Each row comes from the steps of one walk. Every step used is in the known rows, and no mark comes twice. Write the walk behind each row, first mark first.
In the rows, 128 means zero.
Known rows
zokun > gedek > bule > serut > zipif > sosilor > zavi > lebus: [154 133 133 144 149 114  80 104 171 150 106 159 145 113 111 183 159 133
 145 148 186 155 134 105 145  79  91 170 195 118 161 170 135 138 144  92
 101  82 124 145 115]
bule > dafev > zipif: [120 126 138 137 135 106 139 151 187 139 128 120 135 116 146  71  74  75
 118 129 122 118 104 112 147 156 131  62 113 114 130  73 131 123 136 104
 137 156  91 137 122]
serut > zipif > gedek > bule > rarim > zokun: [144 118 145 133 171 158 117 101 123  97 154  87 141  98 121 213 152 185
  81  55 106 138 148  67 101  87 143 175 116 136 128 107 112 142 143  95
 140 124  68  78 131]
zipif > zenat: [119 108 117 126 157 120 121 146 125 100 112 134 139 137 124 161 117 140
 142 145 182 108 107 170 144 126 146 159 114 113 114 122 137 111 156 110
 133 143 103 130 128]
zenat > dafev: [152 138 131  91 140 150 141 144 161 164  89 165 112 127 133 130  89 125
 160 154 139 112 124 131 166 185 139 119 105 105 118  88 146 101 125 125
 122 122 119 131 120]
zenat > zipif > gedek > bule > zafat > zinun: [188 128  92 119  79 168 117 123  27 139 147 149 104  90 139 197 165 153
 104 130 123 127 152 111 104  41 174 173 126 164 108 172 112 129 136 140
 109  87 193 132 125]
rarim > dafev: [129 111 112  92 181 137 164 124 128 146 121 138  98 149 132 135  99 122
 139 177 135 112  99 130 164 179 142  94  92 109 133  61 138 129 106 147
 127 164  78 105 125]
serut > zipif > pemuku > bule > dafev > zinun: [100 141 118 103 118 105 132 141 165 105 167 109 192 148 145  56 122 150
 166  93 100 139 111 157 102  99 120 118 153 155 156 150 126 117 112 119
 130 116  89 160 118]
pemuku > zipif > gedek: [164 134 147 107 158 112 129 132 120  89  74 150 124 173  99 173 153 143
 139 106 157 124 113 182 117 126 161 137 140 116  82 129 121  98 141 123
 130 131 133  98 154]
zokun > dafev > zafat > bule > gedek: [ 79 152 134 196  72  90 170 159 112 136 112 116 109  95 103  66  78 106
 114 140 174 128 125  69 159 230  67 134 156 116 159 173 122 131 134 147
  95 126 144 110 164]
sosilor > zavi: [160 110 120 111 167 116 154 129 192 133 115 133 142 125  99 128 129 106
 137 156 160 109 124 164 172 150 122 133 173  88 129  99 171 118 135 112
 111 152  79 121 105]
zafat > zinun > zipif > gedek > bule > rarim: [183  95  94 138  91 177 113 138  33 137 119 133  97  98 104 152 195 152
  57  95  96 160 175 130  86   9 152 144 139 154 110 192  83 123 118 151
 142 121 153 120 134]
zafat > bule > gedek > zipif > zenat > zavi > lebus: [156 158 113 186  70 138 139 109  96 134 129 143 165  90  82 169 103 185
 113 152 161 157  95  52 159 171 157 188 159 103 141 157 128 149 131  88
 141  97 150 136 103]
zenat > dafev > zinun > zipif: [162 139 147  68 135 163 134 142 141 163 139 164  69 144 132  97 115 100
 156 171  73 115 146 147 107 116 143  79 107 141  77 116 134 120  88 170
 163 135 150 169 103]
pemuku > bule > gedek > zipif: [171 136 136  86 101 114 142 133 121  94 101  99 131  95  85 134 139 162
 165 128 132 147 120 114 146 220 156 150 135  95 134 130  85 134 133 126
 166 148  95  84 162]
bule > rarim: [142 122 128 131 130 116 131 151 150 128 109 127 130  98 121  99  91 114
  99  82 156 121 113 130 161 210 102 133 121  89 137  94 111 119 131 105
 154 147  73  94 144]
serut > zipif: [121 117 122 122 167 125 138 137 176 134 151 131 137 140 103 122  77 141
 127  98 127  87 104 147 147 175 104 140 128 114 101  81 155 119 143 113
 126 127  80 101 103]
zokun > gedek > bule > rarim: [181 112 133 124 121 112 121 166  87 143 112 117 129  79 119 178 140 107
 109  61 172 155 167 117 139 169 131 142 133 109 136 142  98 126 153 115
 137 142  98  93 174]
zavi > lebus: [118 132 115 107 166 111 142 145 171 132 100 198 122 162 113 135  43 129
 137 128 163 115  86 124 166 220  83 125 114 104 102  69 106 120 141 111
 129 125  91 119 119]
sosilor > zavi > lebus: [146 131 118 113 177 105 157 127 204 141 103 187 146 152  96 129  86 120
 148 145 170 125  93 135 175 182  77 133 167  89 118  83 139 131 136  99
 103 129  78 133 100]
zafat > bule > gedek > zipif > zenat > dafev: [160 147 116 140  54 156 140 123  80 142  98 106 167  76  88 154 161 182
 117 156 139 156 125  67 147 144 198 169 133 101 157 161 113 126 132 111
 138 106 162 130 130]
dafev > zafat: [ 94 121 146 148 160 107 128 139 173 113 156 141 100 130 134 128  63 101
 129 136 135  92 128 156 157 208  79 105 107 121 103  82 136 118 120 144
 127 157  83 119 124]
gedek > zipif: [155 111 127  91 148 145 126 141 153 132 137 131 125 127 102 156 114 143
 134 123 122 115 129 162 151 165 151 141 105  91 107  41 129 117 141 118
 154 163  97  98 100]
zinun > zipif > sosilor > zavi: [157  92 121 104 156 142  64  99 159 124 122 144  96 149 109 104 207  88
 141 189 126 114 138 204 138  31 126 154 187 111 112 157 143 116 120 124
 148 135 130 155  98]
dafev > zipif > gedek > bule > zafat: [128 126 146 149 115 125  73 137 119 103 162 119 112  82 161 188 108 122
  97 113 126 126 160  98 128 129 173 106 115 153 116 120 114 121 153 120
 128 122 146 112 139]
zinun > zipif > pemuku > bule > rarim > zokun > serut: [107 141 152 105 129 116  89  95  73 120 102  81 139 191 151  89 236 100
 166  78  73 152 143 160  71  78 102 138 115 133 122 162 135 146 146 124
 153 125 203 134 165]
rarim > dafev > zinun: [124 127 127  84 185 132 193 135 144 131 153 140  79 148 151 129  77 119
 145 180 111 115 107 128 135 179 155  64  96 125 124  59 131 137  71 171
 147 182  77 124 116]
gedek > bule > rarim > dafev: [164 105 118 103 142 137 144 124 106 151 134  99 125  93 130 158 121 131
  67 125 126 149 145  80 167 163 150  95  96 113 182  76 105 146  99 134
 141 162  49 100 136]
bule > zafat > zinun: [132 121  95 135  88 145 147 131 115 132 131 149 103  96 123  92  78 111
 105 140 149 105  93 118 134 164 105 131 121 129 118 105 120 136 131 134
 114 117 170 116 131]
zavi > sosilor: [101 106 132  83 167 114 136 137 199 123 106 166 119 140  96 129  35 108
 155 125 143 104 103 124 179 200 127 127 140 100 108 114  86 126 129 124
 101 127  87 117 118]
zenat > dafev > zafat > bule: [105 146 137 159  99 125 159 127 156 161 136 150 131 120 126 101  73 102
 104 160 120 114 153 103 167 196 122  91 116 134 139 128 147 114  99 156
  96 111 140 156 118]
serut > zipif > pemuku > bule > rarim > dafev > zafat > zinun: [ 54 151 116 190 113 103 182  99  86 125 196 108 161 165 153  62 147 168
 136  85  65 151 126 155  86 122  63 105 133 166 149 139 106 152  64 156
  95 117 105 137 122]
serut > zipif > zenat > dafev: [115 135 130 126 147 148 126 128 142 147 121 143 152 134 123 157 115 170
 168 120 145 102 112 145 130 110 133 166 116 128 103 126 162 115 145  99
 113  95 124 153 102]
serut > zipif > zenat > dafev > zinun: [111 153 146 119 151 146 156 139 156 136 157 148 132 134 143 148  93 167
 177 122 126 105 119 142  99 107 145 134 122 144  98 123 157 121 110 122
 132 114 122 172  93]
zafat > bule > dafev > zipif > serut: [107 133 119 181  75 115 133 132 181 151  82 109 171 124 163  45 106 104
  65 118 126 124 122  83 152 113 147  73 128 129 187 164 159 144 133 114
 122 121 170 155 119]
zafat > bule: [134 114 102 131 112 119 169 139 143 131 119 131 156 134  95 101  84 114
  71 148 146 107 126 122 171 178 159 122 137 113 145 128 142 111 134 138
 114 125 113 111 121]
pemuku > bule > zafat: [133 131 126  94 100 100 109 128 143  96 108 128 131 104 114 102  94 113
 155 137 175 114 112 128 154 219 118 134 119 128 139 131 108 138 145 122
 131 114 133 119 171]
pemuku > bule: [138 122 129  82 140  95 157 143 147  98  94 135 134 150 107 118 103 127
 164 142 160 118 128 162 153 189 149 127 127 119 125 132 119 117 132 140
 131 138  92 120 155]
pemuku > bule > serut: [144 137 137 100 120 102 137 132 163 107  68 121 138 114 108 100  99 121
 136 190 170 127 122 129 166 189 148 115 113 113 164 143 131 118 131 137
 134 127  97 114 165]

Which walk is each row?
[ 96 137  91 143  74 119 125 111 100 108 172 124 184 148 126  63 133 163
 143  94 109 121 106 161  94 117  99 162 152 165 127 159 125 132 137 125
  93  70 180 133 121]	serut > zipif > pemuku > bule > zafat > zinun
[158  98 113 106 150 149 104 147 105 108 112 140 120 111 128 227 135 163
 113 127 156 129 165 138 149 102 185 150 127 132 130 139 120  94 149 135
 124 133  96 100 133]	zipif > gedek > bule
[ 92 147 153 160 173 143 132 110 119 133  91 109 112 127 144 168 159 152
 154  16 130 118 107  99  93 115  90 164 123 113 104 119 160 136 158  86
 131 123 167  80 153]	bule > rarim > zokun > serut > zipif > gedek
[109 152 131 192  89 107 115  86 174 112 148 145 140 102  90 117 139 138
 108 157 135 159 118  79 162 172  76 154 209  95 161 147  87 149  95 111
 130 115 127 139  98]	dafev > zafat > bule > gedek > zipif > sosilor > zavi > lebus
[115 139 136 136 152 143 154 134  87 169 139 103  98 105 170 194 150 168
 127  34 106 145 154  87  99  81 139  88 127 145 152 145 144 146  95 148
 133 144 149 109 133]	zokun > serut > zipif > gedek > bule > rarim > dafev > zinun
[159 133 133 125 100 160  92 129 141 123  73 109 117  92 137 146 148 186
 129  98 126 125 110 108 152 192 118 161 116  81 148 124 127 141 142 113
 174 147 147  76 137]	bule > gedek > zipif > serut
[131 104 133 141 123 110 106 150 134 115 144  85 169 102 146 157 123 104
  86 135 140 143 143 104 129  56 178  91 110 145 153 126 125 132 154  98
 134 149  88 167 115]	gedek > bule > dafev > zipif > zenat
[110 130 129 152 143 124 119 152 150 121 100 143 118 108 156 115 112 113
 141 117 137 130 112 119 131 103 152  93 123 126 119 122 118 101 143 102
 133 144 108 126 140]	bule > dafev > zipif > gedek
[165 110 133 114 153 128  96 116 135 133 109 142 109 127 115 182 226 120
 213 136 173 149 148 209 135  71 151 189 195  82 109 126 133 116 141 101
 136 151 147 125 117]	zokun > gedek > zipif > sosilor > zavi
[167 118 138 130 135 126 110 142 128 154 129 103 142  88 105 182 124 130
 110 122 155 129 150  98 137 132 132 136 124 127 143 139 155 127 163 123
 113 113 110  97 143]	zokun > gedek > bule > serut > zipif
[137 151 141  60 113 138 110 130 106 129 144 150 123 188 154  78 175 126
 201 165  53 144 167 197  82  81 160 100 129 166 103 172 122 106  90 176
 150 109 165 189 119]	zenat > dafev > zinun > zipif > pemuku > bule
[147 131 107 149  81 118 167 139 121 116 104 111 149  88  84  90  90 122
  64 150 147 122 102  62 173 233 141 130 151 101 163 166 117 122 133 130
 130 122 112  85 155]	zafat > bule > gedek
[ 84 121 117 161 138 114 182 106 129 145 165 123 120 142 123 106  83 103
  83 189 114 117 126 100 165 188 126  69 106 137 155  95 138 142  82 176
  98 150 100 125 121]	rarim > dafev > zafat > bule
[ 86 144 150 131 142  70 133 140 141  83 157 119 173 199 169  91 124 116
 166 128  92 129 151 198 119 152 159  93 135 140 114 127 130 104 132 134
 126 134 111 136 124]	dafev > zipif > pemuku > bule
[ 93 138 116 121  98 103  69 115 134 100 170 112 190 139 133  84 128 153
 159  86 122 117 108 163 128 168  95 168 139 147 138 141 131 124 157 103
 112  78 138 120 135]	serut > zipif > pemuku > bule > zafat
[137 110 138 151 123  96 112 163  88 130 127 101 151 101 147 185 158  89
 141 112 173 161 153 114 105  52 173 106 120 146 125 162 116 134 171 103
 122 143 129 163 153]	zokun > gedek > bule > dafev > zipif > zenat
[170 109 125 110 141 124 147 141  57 165 115 113 110  92 133 183 156 116
 121 101 155 170 154  93 143 160 145 110 105 115 154 118  98 149 120 137
 131 156  86  93 174]	zokun > gedek > bule > rarim > dafev
[153 127 147 111 152  91 129 130 123  83  98 119 157 182  88 168 150 129
 127 124 172 117 102 190 113 111 155 138 122 115  89 120 132 120 151 109
 135 136 125 132 141]	pemuku > zipif > zenat
[142 109 121 171  96 174  91 118  73 132 141 132  72  99 123 167 166 132
  55 198  87 141 182 125  94   4 127 103 109 180 123 187 116 120 104 189
 120 121 172 141 124]	dafev > zafat > zinun > zipif > gedek > bule > serut
[111 146 132 154 114 147 187 133 139 163 131 172  88 132 143 107  75 114
 142 156 110 109 139 134 129 152  92  90 114 143 101 103 135 119  84 166
  93 124 155 160 108]	zenat > dafev > zafat > zinun
[177  99 120  83  97 174  62 134 147 150 114 106 106 106 155 115 159 118
  74 128  89 136 158 112 112  20 133  88 107 159 164 175 133 155 114 154
 175 141 152 175 112]	gedek > bule > dafev > zinun > zipif > serut
[ 50 143 119 206 115 122 126  86 133 151 202  95 184 146 147  73 112 143
  58 184  75 126 117 101 148 137 104  89 110 148 198 113 175 127  88 154
  84 104 110 122  93]	rarim > dafev > zafat > bule > serut > zipif > pemuku
[141 111  87 149  94 173 113 122  84 125 159 132 126  77 113 182 124 181
  83  89 132 121 132  97 104  66 135 167 141 169 121 153 119 131 143 127
  93  81 172 108 117]	serut > zipif > gedek > bule > zafat > zinun
[ 68 137 140 133 188 133 119 101 137 137 151  98 156 206 165 144 150 133
 162  72  81  96 104 153  95 106  93 152 112 124 110  79 203 124 166 104
 110 122 174 109 105]	rarim > zokun > serut > zipif > pemuku
[105 119 103 167 103 134 168 140 150 146 133 143 111 103 128  70  77  89
 104 143 132 118 100 117 134 124  68  87 119 139 136 107 118 129 104 143
 107 147 119 153 122]	bule > dafev > zafat > zinun
[150 167 155 108 141  89 138 111  37 102 135 110 159 179 162 138 239 118
 216  81 105 169 147 158  68 107 139 194 130 128  93 170 105 144 145 103
 141 113 140 121 183]	zenat > zipif > pemuku > bule > rarim > zokun > gedek
[ 98 144 163 198 123  92 172 111 106 113 151 102 124 110 120 122 129  78
  98  93 133 147 145  69 104 195  86 128 121 127 118 128 108 158 122 128
 120 143 130 104 178]	dafev > zafat > bule > rarim > zokun > gedek
[104 118 131 148 130 118 110 139 183 134 131 133 120  95 132  93  72  83
 121 134 145 115 104 118 164 175  63  96 107 121 144  89 121 122 122 120
 125 154  76 139 136]	bule > dafev > zafat
[105 126 110 185  98 122 134 119 141 125 125  97 200 106  88 114 109 158
  52 164 166 110 107  98 148 102 155 156 132 129 172 173 173 122 151 104
 108  89 127 127 113]	zafat > bule > serut > zipif > zenat
[156 107  85 136  82 169 111 135  64 117 124 143 107  73 129 186 129 158
  87 127 153 134 143 101 120  80 161 153 131 158 135 157 101 120 140 143
 103 103 176 114 139]	zipif > gedek > bule > zafat > zinun
[118 119 146 118 191 154 126 103 116 129 116  94 114 149 140 251 164 163
 141  67 112 110 149  96  97  54 150 156 117 145 107 123 180 135 169 119
 109 121 168  99 124]	rarim > zokun > serut > zipif > gedek > bule
[ 94 146 158  68 155 117 138 130  88  91 152 115  98 225 148  84 193 119
 212 171  79 151 155 179  37  45 133 139 124 168  93 148 121 139 125 171
 142 138 167 163 133]	rarim > zokun > dafev > zinun > zipif > pemuku > bule
[154 138 164 133 140 152 106 108 111 130  80 103 111 117 154 179 206 159
 160  47 133 151 137 117  91 135 114 184  91  90 115  95 121 172 151  92
 172 159 170  84 158]	bule > rarim > zokun > gedek > zipif > serut
[ 93 131 163  82 177 150 115 122 122 104 137 136  18 190 156 104 166  93
 188 195 112 119 134 155  58  28 124 148 123 150  85 121 115 142 108 157
 171 152 170 163 118]	rarim > zokun > dafev > zinun > zipif > sosilor
[ 95 107  93 167  90 155  89 125  89 151 174 136 126 151 143  37 162  88
  99 150  58 137 120 174  88  24  59 101 119 165 121 142 119 117 107 150
 117 126 164 176 102]	bule > dafev > zafat > zinun > zipif > pemuku
[138 122  94 121  96 128 113 100 177 146 123 175 132 138  98  32 156  79
  96 190 125 162 108  99 125  20 109 106 211 137 166 195  99 143  85 123
 141 103 151 217  86]	zafat > bule > dafev > zinun > zipif > sosilor > zavi > lebus
[ 90 154 157  76 113 121  92 114  81  91 167 107  94 178 155  64 187 106
 202 165  95 151 136 147  40  72 105 147 115 177 105 144 110 158 137 152
 141 117 207 164 150]	rarim > zokun > dafev > zinun > zipif > pemuku > bule > zafat
[101 139 155 156 149 113 120 139 188 124 104 131 117 160 189 116  94 122
 126 107 116  96 132 156 134 161 127  88 111 119 116 112 164 133 136 127
 142 146 150 121 114]	dafev > zipif > serut
[136 142 135  81 127 164  93 139 115 155 166 162 106 173 166  89 152 119
 159 160  43 128 154 188  93  81 145 100 116 148  92 122 138  95  96 163
 154 120 162 176  91]	zenat > dafev > zinun > zipif > pemuku
